Each row was made from one small tree. The marks that hang from a mark follow it in brackets, in alphabetical order. Every link used is in the known rows. Write each row's tree.
Known rows:
D[G W]: [ 0.97  1.58  0.63  0.10  1.89  0.18 -1.71 -0.08 -1.32  3.29 -1.93  1.49
  1.70 -2.53 -0.42 -0.90  1.03 -6.44  2.54 -0.53  2.11 -1.08]
W[D P[G]]: [ 4.28  3.35  2.05  0.88  1.80 -1.85 -0.57 -0.81 -0.42  2.87  0.90  1.71
  2.42 -0.53  0.00 -0.68  2.30 -2.07  4.36 -5.00  0.02 -0.40]
W[D[G] P[F[H]]]: [ 4.57  1.64  2.35  0.01  1.61 -1.62  0.71  1.68 -1.84  2.30  0.65  2.26
  3.58 -0.28 -0.12 -1.63  3.45 -3.64  4.86 -3.54  0.54 -1.59]
W[D P[F G[H]]]: [ 3.73  2.51  1.45 -0.07  1.94 -1.24 -0.46 -0.60 -2.30  1.25  0.44  2.60
  3.47 -1.76  0.65  0.42  3.67 -1.73  4.68 -5.89  0.51 -1.27]
F[H P[G]]: [ 1.56  0.88  0.14 -1.17  1.30 -2.92 -1.05 -0.14  0.18 -2.27 -0.28  0.45
  3.36  0.81  0.89 -0.87  3.46 -3.55  3.98  0.61  1.72 -2.49]
S[F[H[W]]]: [ 3.42  0.23  0.61 -0.09  1.44 -0.46 -2.59  1.41 -0.98 -1.29 -0.27  0.88
  3.49 -0.29 -0.72 -0.98  3.61 -2.86  2.36  1.30  1.83 -1.89]
F[P[G]]: [ 1.58  1.24  0.43 -1.01  2.28 -2.62 -1.86 -0.86  0.41 -0.79 -0.79  1.00
  2.77 -0.69  0.40 -0.06  2.59 -3.69  3.11 -1.04  1.85 -1.99]
S[F]: [ 2.26  0.40  0.43 -0.39  2.29 -0.97 -2.26 -0.11 -0.29  0.40 -0.76  0.68
  2.93 -1.51  0.49 -0.01  2.70 -2.88  1.39 -0.65  0.48 -0.53]
F[P[W]]: [ 2.09  0.66  0.98 -2.49  1.67 -3.01 -1.45 -0.05 -0.50 -0.21 -0.58  0.08
  3.42 -0.72 -0.51  0.09  3.12 -4.71  5.00 -0.75  3.02 -2.24]
F[P[G[H]]]: [ 0.95  1.31  0.20 -1.48  2.08 -1.25 -1.25 -1.42 -0.96 -1.58 -0.26  0.94
  3.35 -2.07  0.59  0.20  3.13 -3.34  3.15 -1.53  1.73 -1.97]
W[D P[F[H] G]]: [ 4.31  2.14  1.39  0.17  1.06 -2.98 -0.42  0.57 -1.08  0.63  0.48  2.05
  3.39  1.21  0.91 -0.69  4.04 -1.90  5.56 -3.83  0.66 -1.77]
H[F[P[W]]]: [ 2.55 -0.09  2.27 -1.99  1.65 -2.57 -1.89  1.33 -0.05 -0.16 -0.78 -0.56
  3.53 -0.58 -0.93 -1.51  4.71 -4.68  5.26 -0.50  2.91 -2.27]
P[W]: [ 2.21  1.52  0.14 -2.06  1.88 -1.85 -2.20 -0.18 -1.28  0.96 -0.45  0.50
  2.37 -0.23 -0.29 -0.10  2.49 -4.11  4.11 -1.05  2.70 -1.47]
P[W[D[G]]]: [ 3.52  3.20  2.12 -1.38  1.87 -1.40 -0.63  0.21 -2.62  2.63 -0.03  2.10
  1.91 -1.90 -1.53 -0.08  1.56 -4.89  4.75 -3.14  2.85 -1.71]
G[H[W]]: [ 2.63  0.96  0.43 -1.37  2.58  0.85 -2.44  0.36 -2.22  0.02 -0.19  1.71
  3.00 -1.86 -1.17 -1.21  3.06 -2.95  2.16 -1.05  2.29 -1.25]
F[H[W] P[G]]: [ 2.73  0.86  0.69 -0.72  1.40 -2.25 -2.09  0.66 -0.23 -2.63 -0.50  1.29
  3.29  0.68 -0.76 -0.96  3.43 -3.72  4.12  0.91  3.09 -3.44]
W[D P[F G]]: [ 4.42  2.37  1.68  0.38  2.07 -2.68 -1.12 -0.08 -0.69  2.08 -0.11  2.54
  2.93 -0.31  0.24 -0.04  3.07 -2.01  4.68 -5.27  0.64 -1.31]
G[H]: [ 1.35  1.04 -0.15 -2.01  2.49  0.19 -1.37 -0.32 -1.66  0.43  0.08  0.83
  2.89 -1.63  0.29 -1.02  3.22 -2.84  2.08 -1.48  0.89 -0.38]
W[D]: [ 3.32  1.67  1.71 -1.41  2.34 -1.84 -1.16  0.48 -0.88  2.06  0.22  1.69
  2.33 -0.35 -1.01 -1.54  2.85 -2.19  3.26 -2.36  0.63 -0.06]

Write each row's tree:
[ 2.26  2.17 -0.08 -0.49  2.29  0.55 -2.93 -0.73 -2.17 -0.72 -0.43  2.43
  2.37 -1.82 -0.66 -0.22  2.51 -2.91  2.32 -1.47  2.83 -2.11]  P[G[H[W]]]
[ 4.37  1.79  2.26  1.92  2.28 -0.18 -2.82  0.92  0.10  1.73 -0.03  1.02
  2.47 -0.50 -1.00 -2.29  3.76 -2.98  3.43 -2.85  1.64 -1.86]  H[F W[P[G]]]
[ 1.54 -0.71  1.94 -1.76  2.35 -0.62 -1.02  0.73 -0.56 -0.81 -0.40 -0.29
  4.02 -1.96 -0.19 -2.38  5.43 -3.16  3.18 -0.76  0.94 -1.19]  G[H[F[P]]]
[ 2.62  1.63  0.76 -0.73  2.99  1.94 -1.69  0.42 -2.91  1.03 -0.41  2.42
  2.63 -3.40 -1.58 -0.99  2.14 -4.79  1.62 -1.46  2.65 -1.90]  D[G[H[W]]]
[ 3.67  1.18  1.16 -2.86  0.74 -3.55 -1.16  1.57 -2.46 -0.47 -0.10  1.67
  3.25  1.34 -0.40 -0.30  4.31 -2.94  6.70 -1.40  3.04 -2.43]  P[F[H] W[D]]
[ 3.03  0.91  3.84 -1.08  2.19 -0.07  0.56  1.26 -1.90  0.90  0.17  1.14
  3.57 -3.73 -1.54 -2.22  4.54 -3.91  3.95 -2.86  1.11 -1.43]  W[D[G[H[F[P]]]]]
[ 4.38  1.35  3.13 -0.81  1.58 -1.61  0.00  2.01 -1.66 -0.02  0.30  2.34
  3.37 -1.10 -2.69 -1.91  3.26 -4.46  4.77 -0.42  2.66 -2.79]  F[H[W[D[G]]] P]
[ 3.34 -0.86  2.89 -0.89  2.60 -1.33 -2.82  2.19  0.37 -0.13 -1.21  0.50
  3.53 -0.80 -2.24 -3.10  4.79 -3.58  3.20  0.18  2.57 -2.13]  H[F[P] W]
[ 4.30  1.90  0.93  2.14  0.98 -0.57 -1.91  0.17 -0.53 -0.58  0.56  0.91
  3.51 -0.47  0.34 -0.28  2.94 -2.74  3.50 -1.35  1.12 -2.29]  S[F[H[W[P[G]]]]]
[ 5.53  2.43  2.24  0.95  2.13 -2.03 -2.33  0.65 -1.22  1.84 -0.34  3.59
  2.92 -0.52 -1.46 -0.16  2.99 -2.06  4.83 -5.00  2.05 -2.17]  H[W[D P[F G]]]
[ 2.07  0.30  0.71 -2.71  0.80 -3.36 -0.71  0.66 -0.78 -1.73  0.21 -0.39
  3.91  0.85  0.01 -0.72  3.97 -4.60  5.94  0.84  3.05 -2.74]  F[H P[W]]
[ 3.95  3.14  2.70  0.13  2.32  0.82  1.33 -0.19 -2.60  3.67  1.60  1.85
  3.10 -3.37 -0.59 -1.08  2.45 -3.60  3.79 -5.30 -0.15 -0.23]  W[D[G[H]] P]
[ 5.82  2.51  3.81  1.76  1.90 -0.73 -1.81  1.25 -0.63  2.67  0.48  1.80
  2.54 -0.74 -1.99 -2.48  3.90 -2.03  4.65 -4.41  1.34 -1.45]  H[F W[D P[G]]]
[ 4.79  0.72  4.68 -0.04  2.47 -0.80 -1.08  2.58 -1.03  1.44 -0.61  2.08
  3.17 -2.52 -3.61 -2.79  3.92 -4.38  3.83 -1.91  2.65 -2.33]  H[F[P] W[D[G]]]
[ 1.88  0.70  2.25 -1.71  1.77 -0.15 -0.53  0.81 -2.24 -0.24 -0.36  0.10
  3.65 -3.51 -0.83 -0.93  4.18 -6.07  4.82 -1.54  3.20 -2.79]  D[G[H[F[P[W]]]]]
[ 4.15  1.76  2.23 -0.75  1.04 -2.90 -1.21  0.96 -0.90 -1.73  0.24  2.07
  3.19  0.51 -1.82 -1.01  3.74 -2.67  5.48 -0.58  2.78 -3.05]  F[H[W[D]] P[G]]
[ 4.45  3.00  3.06  0.72  2.51 -0.56  0.66  0.19 -1.20  4.49  0.97  1.85
  2.56 -1.96 -0.87 -1.52  1.93 -3.87  3.51 -4.89 -0.02 -0.20]  W[D[G] P]
[ 1.78  0.66 -0.99 -1.22  1.65 -2.56 -2.42  0.51 -0.80 -1.80 -1.09  1.87
  2.74  1.53  1.53 -0.18  3.61 -2.88  3.36 -0.22  2.19 -2.53]  P[F[H] G]
[ 4.64  0.57  2.92  0.94  2.59  0.13 -2.37  2.01  0.12  2.63  0.14  0.45
  3.22 -0.52 -1.57 -3.46  4.23 -3.11  3.13 -2.26  1.28 -0.87]  H[F W[P]]
[ 2.78 -0.79  2.55 -1.21  2.38  0.19 -2.16  1.82 -0.98 -1.04 -0.38  0.53
  4.21 -2.26 -1.85 -2.60  5.40 -3.24  3.37 -0.45  2.39 -2.14]  G[H[F[P] W]]
[ 1.88  1.71  0.08 -1.82  0.50 -3.54 -1.14 -0.41 -0.74 -2.48 -0.21  0.13
  3.26  0.80  0.77  0.40  3.29 -4.54  6.12  0.18  3.49 -3.54]  F[H P[G W]]
[ 4.43  0.99  1.27  0.18  1.58 -0.57 -1.29  1.50 -0.52  0.95  1.02  0.58
  3.44  0.99 -0.74 -2.61  3.55 -3.09  3.99 -0.89  1.30 -1.35]  F[H[W[P]]]
[ 2.10  2.13  1.60  1.57  1.74  0.35 -0.60 -0.30 -0.80  4.76 -0.93  0.95
  2.39 -2.57 -0.06 -1.23  1.10 -6.38  3.59 -2.66  1.02 -0.63]  D[G W[P]]
[ 2.24  0.10  0.59  0.07  0.71 -1.68 -1.40  1.24 -0.56  1.68 -1.19  0.58
  3.84  0.57  1.13 -1.44  3.95 -4.33  5.45 -0.97  1.21 -1.37]  D[W[P[F[H]]]]
[ 2.27  0.35  1.15 -1.32  1.34 -2.77 -1.77 -0.43 -0.41 -1.09 -0.75 -0.10
  3.94 -2.02 -0.02  1.22  3.18 -4.43  4.44 -0.57  2.44 -2.26]  S[F[P[W]]]
[ 2.16  1.25  0.81 -0.93  2.15 -0.47 -2.28 -0.62 -1.46 -1.95 -0.57  1.83
  3.41 -2.34 -0.93  0.10  3.20 -3.48  3.35 -1.13  3.04 -2.86]  F[P[G[H[W]]]]
